Known rows, with every way that one mark hangs from another
[k608 k403 k695]: [ 0.62  0.10 -0.13  1.63  2.75 -1.11  0.08  0.77  3.13  1.26 -1.66  0.32
 -1.15  0.88 -6.29 -2.47 -2.70 -0.66  0.18 -0.32]
[k449 [k403 k452 k608]]: [ 2.00  0.55  1.03  0.33  1.71 -0.34 -0.23  0.75 -0.21  2.05 -1.07 -2.24
 -0.95 -1.21 -3.11 -1.62  0.12 -0.59 -1.91  0.28]
[k695 [k608 [k403 k587]]]: [ 1.74  2.27  0.17  0.77  1.10  0.08 -0.40  1.19  2.00  1.75 -1.05 -0.29
  1.68  0.34 -4.87 -1.85 -1.36 -0.74 -0.37  0.42]
[k452 [k403 k133 k587 k608]]: [ 2.00  2.55  0.84  0.71  2.95  3.18 -0.90  2.10 -0.05  2.37 -0.29  0.90
  1.08 -0.59 -2.10 -1.23 -0.83  1.51 -1.09 -0.89]
[k449 [k403 k133 k452 k587 k608]]: [ 2.59  3.76  1.59  0.45 -0.28  1.46 -0.21  1.65 -1.47  2.77  0.30 -2.30
  0.80 -1.39 -2.07 -0.56  0.17  0.17 -1.58 -0.66]
[k608 k403]: [ 0.77  0.37  0.07  1.21  3.37  0.75 -0.21  0.78  2.97  1.48 -1.85  0.32
 -1.16  0.11 -5.22 -2.10 -1.53 -0.56 -1.20 -0.80]
[k150 k403]: [-0.53 -0.42  0.45  2.68  5.01  1.41  0.80 -0.28  3.84 -0.05 -1.23  0.32
 -1.87  0.60 -5.35 -2.00 -0.44  0.22 -1.95  0.57]
[k133 [k403 k452 k587 [k608 k695]]]: [ 2.03  2.17  0.82  1.01  0.20 -1.78  0.36  0.65 -0.41  2.22  1.16 -1.25
  0.09  0.44 -3.01 -1.72 -1.20  1.30 -0.10  1.51]
[k695 [k608 k403]]: [ 1.13  0.75  0.11  0.68  2.34  0.01 -0.30  0.54  2.82  1.62 -2.03 -0.03
  0.24  0.30 -4.92 -2.10 -1.49 -1.32 -0.93 -0.07]
[k449 [k403 k452 k587 [k608 k695]]]: [ 2.44  1.89  0.92  0.69 -0.14 -1.94 -0.31  1.30 -1.11  1.87 -0.12 -2.77
  0.52 -0.50 -4.46 -1.50 -0.66  0.03  0.08  1.54]
[k150 [k403 k452 k608]]: [-0.92  0.77  1.16  1.95  3.56  0.41  0.03  0.21  1.23  1.28 -0.25 -1.32
 -0.67 -0.06 -4.03 -1.72 -0.11  0.13 -2.61  0.76]
[k403 k452 k587 [k608 k695]]: [ 0.93  1.93  0.79  1.42  1.33 -0.92 -1.35  0.79 -0.70  2.05  0.54 -1.56
  0.42  0.18 -4.82 -2.16 -0.85  0.53  0.02  0.74]
[k587 [k403 k133 k452 [k608 k695]]]: [ 1.58  2.19  0.71  1.37  2.01  1.23 -1.23  0.58  1.04  2.82  0.21 -0.61
 -0.07 -0.11 -1.63 -2.26 -2.34 -1.08 -0.35 -2.01]
[k587 [k403 k133 k452]]: [ 2.07  2.36  0.60  1.37  3.01  3.10 -0.69 -0.28  2.41  2.94 -0.51  0.02
 -0.62 -0.96 -1.02 -2.23 -0.62 -1.33 -1.36 -2.87]
[k150 [k403 k452]]: [-0.82  0.93  1.01  2.42  4.00  0.61  0.71 -0.69  2.84  1.02 -0.83 -0.95
 -1.00  0.08 -4.58 -1.91  0.52 -0.18 -2.28  0.30]
[k695 [k608 [k403 k133]]]: [ 1.13  2.13  0.75  0.71  1.66  1.67 -0.16  0.75  2.29  2.34 -1.52  0.34
  0.54  0.22 -3.78 -1.23 -1.81 -1.24 -1.26 -1.80]
[k133 [k403 k452 k608]]: [ 1.61  1.02  0.94  0.76  2.19  0.10  0.43 -0.02  0.41  2.24 -0.03 -0.75
 -1.37 -0.29 -1.56 -1.77 -0.41  0.75 -2.05  0.39]
[k587 k403]: [ 2.27 -0.32 -0.34  1.61  4.90  2.30 -0.94 -0.19  4.14  1.01 -1.42  0.75
 -1.75 -0.36 -2.81 -3.04 -1.14 -0.85 -0.86 -0.81]
[k695 [k608 [k403 k133 k452]]]: [ 0.81  3.62  1.18  0.53  0.46  0.90 -0.04  0.45  1.40  3.32 -1.10 -0.91
  1.46 -0.22 -2.90 -1.32 -0.92 -1.71 -1.25 -2.05]

Rows
[ 2.30  0.87  0.28  1.33  1.43 -0.80  0.27  0.94  0.45  0.87  0.73  0.07
 -0.78  0.99 -3.71 -1.77 -2.00  1.81  0.13  1.66] : [k133 [k403 k587 [k608 k695]]]
[ 1.76  2.11  0.76  0.94  2.36  1.33 -0.70  2.07 -0.04  2.20  0.02  0.86
  1.01  0.10 -3.34 -1.34 -1.94  1.41  0.22 -0.49] : [k452 [k403 k133 k587 [k608 k695]]]
[ 1.37  1.68 -0.06  1.60  1.74 -0.90 -0.10  1.48  2.29  1.36 -0.70 -0.09
  0.19  0.95 -6.32 -2.12 -2.26 -0.06  0.87  0.23] : [k608 [k403 k587] k695]
[ 1.56  5.08  1.08  0.58 -0.80  0.94 -0.20  1.13  0.69  3.62 -0.16 -1.38
  2.85 -0.40 -3.02 -0.92 -0.77 -1.00 -0.84 -1.25] : [k695 [k608 [k403 k133 k452 k587]]]
[ 2.01  0.48  0.95  0.82  1.41  0.44  0.31  1.25  0.23  1.28 -0.78 -0.63
 -1.27 -0.13 -4.10 -1.09 -2.18 -0.08 -0.56 -0.88] : [k449 [k403 k133 [k608 k695]]]
[ 0.86  4.42  0.89  1.45 -0.41 -0.31  0.18  1.49  0.82  3.30  0.01 -0.91
  1.30  0.32 -4.38 -1.23 -1.56 -0.50  0.44 -1.67] : [k608 [k403 k133 k452 k587] k695]
[ 0.59  3.11  1.04  1.03  1.45  1.44  0.29  0.67  1.60  3.53 -1.01 -0.48
 -0.05 -0.45 -3.16 -1.23 -0.90 -0.93 -1.63 -2.88] : [k608 [k403 k133 k452]]
[ 0.68  1.54  0.36  1.56  1.95  0.66  0.33  1.09  2.55  1.95 -1.21  0.77
 -0.81  0.77 -5.11 -1.54 -2.80 -0.68 -0.01 -2.15] : [k608 [k403 k133] k695]
[ 2.08  2.65  0.70  1.09  3.09  3.19 -0.26  1.10  1.52  2.20 -0.72  1.31
  0.56 -0.65 -2.73 -1.33 -0.31  1.16 -0.75 -1.42] : [k452 [k403 k133 k587]]
[ 1.71  2.45  0.88  0.89  2.65  2.94 -1.20  0.53  1.01  3.09  0.22 -0.41
 -0.10 -0.92 -0.33 -2.03 -1.13 -1.07 -1.75 -2.45] : [k587 [k403 k133 k452 k608]]
[ 2.88  0.84  0.57  0.59  1.82  0.66 -0.51  1.71 -0.03  0.83 -0.56 -1.27
 -0.24 -0.60 -3.89 -1.32 -0.46  0.41 -1.04  1.26] : [k449 [k403 k587 k608]]
[ 2.57  1.47  0.58  1.01  2.39  0.93  0.23  1.00  0.59  1.14  0.41  0.02
 -0.85  0.36 -2.51 -1.52 -1.01  1.81 -1.30  1.28] : [k133 [k403 k587 k608]]
[ 1.19  3.31  0.50  1.07  0.99 -0.08 -0.17  1.22  1.37  2.81 -0.55 -1.36
  1.07 -0.22 -4.23 -1.79 -0.37 -0.55 -0.73 -0.30] : [k608 [k403 k452 k587]]
[ 0.33  1.87  1.50  1.38  1.73  0.84 -1.03  0.44 -0.30  2.54  0.03 -0.75
 -0.53 -0.01 -3.59 -1.60 -1.58  0.09 -0.97 -1.83] : [k403 k133 k452 [k608 k695]]
[ 0.80  3.59  1.48  1.37  0.56  0.67 -1.19  1.05 -1.25  2.73  0.95 -1.19
  0.92  0.05 -3.79 -1.30 -1.13  0.55 -0.32 -1.03] : [k403 k133 k452 k587 [k608 k695]]
[-0.78  0.93  1.29  2.18  4.12  2.78  0.42  0.69  1.63  0.83 -0.17  0.39
 -1.04  0.26 -3.64 -1.03 -1.21  0.69 -2.73 -0.87] : [k150 [k403 k133 k608]]
[ 0.29  0.43  0.83  1.37  2.57 -0.95 -1.26  0.10  0.16  1.88 -0.50 -1.24
 -0.84  0.18 -4.53 -2.42 -1.06 -0.08 -0.60  0.00] : [k403 k452 [k608 k695]]
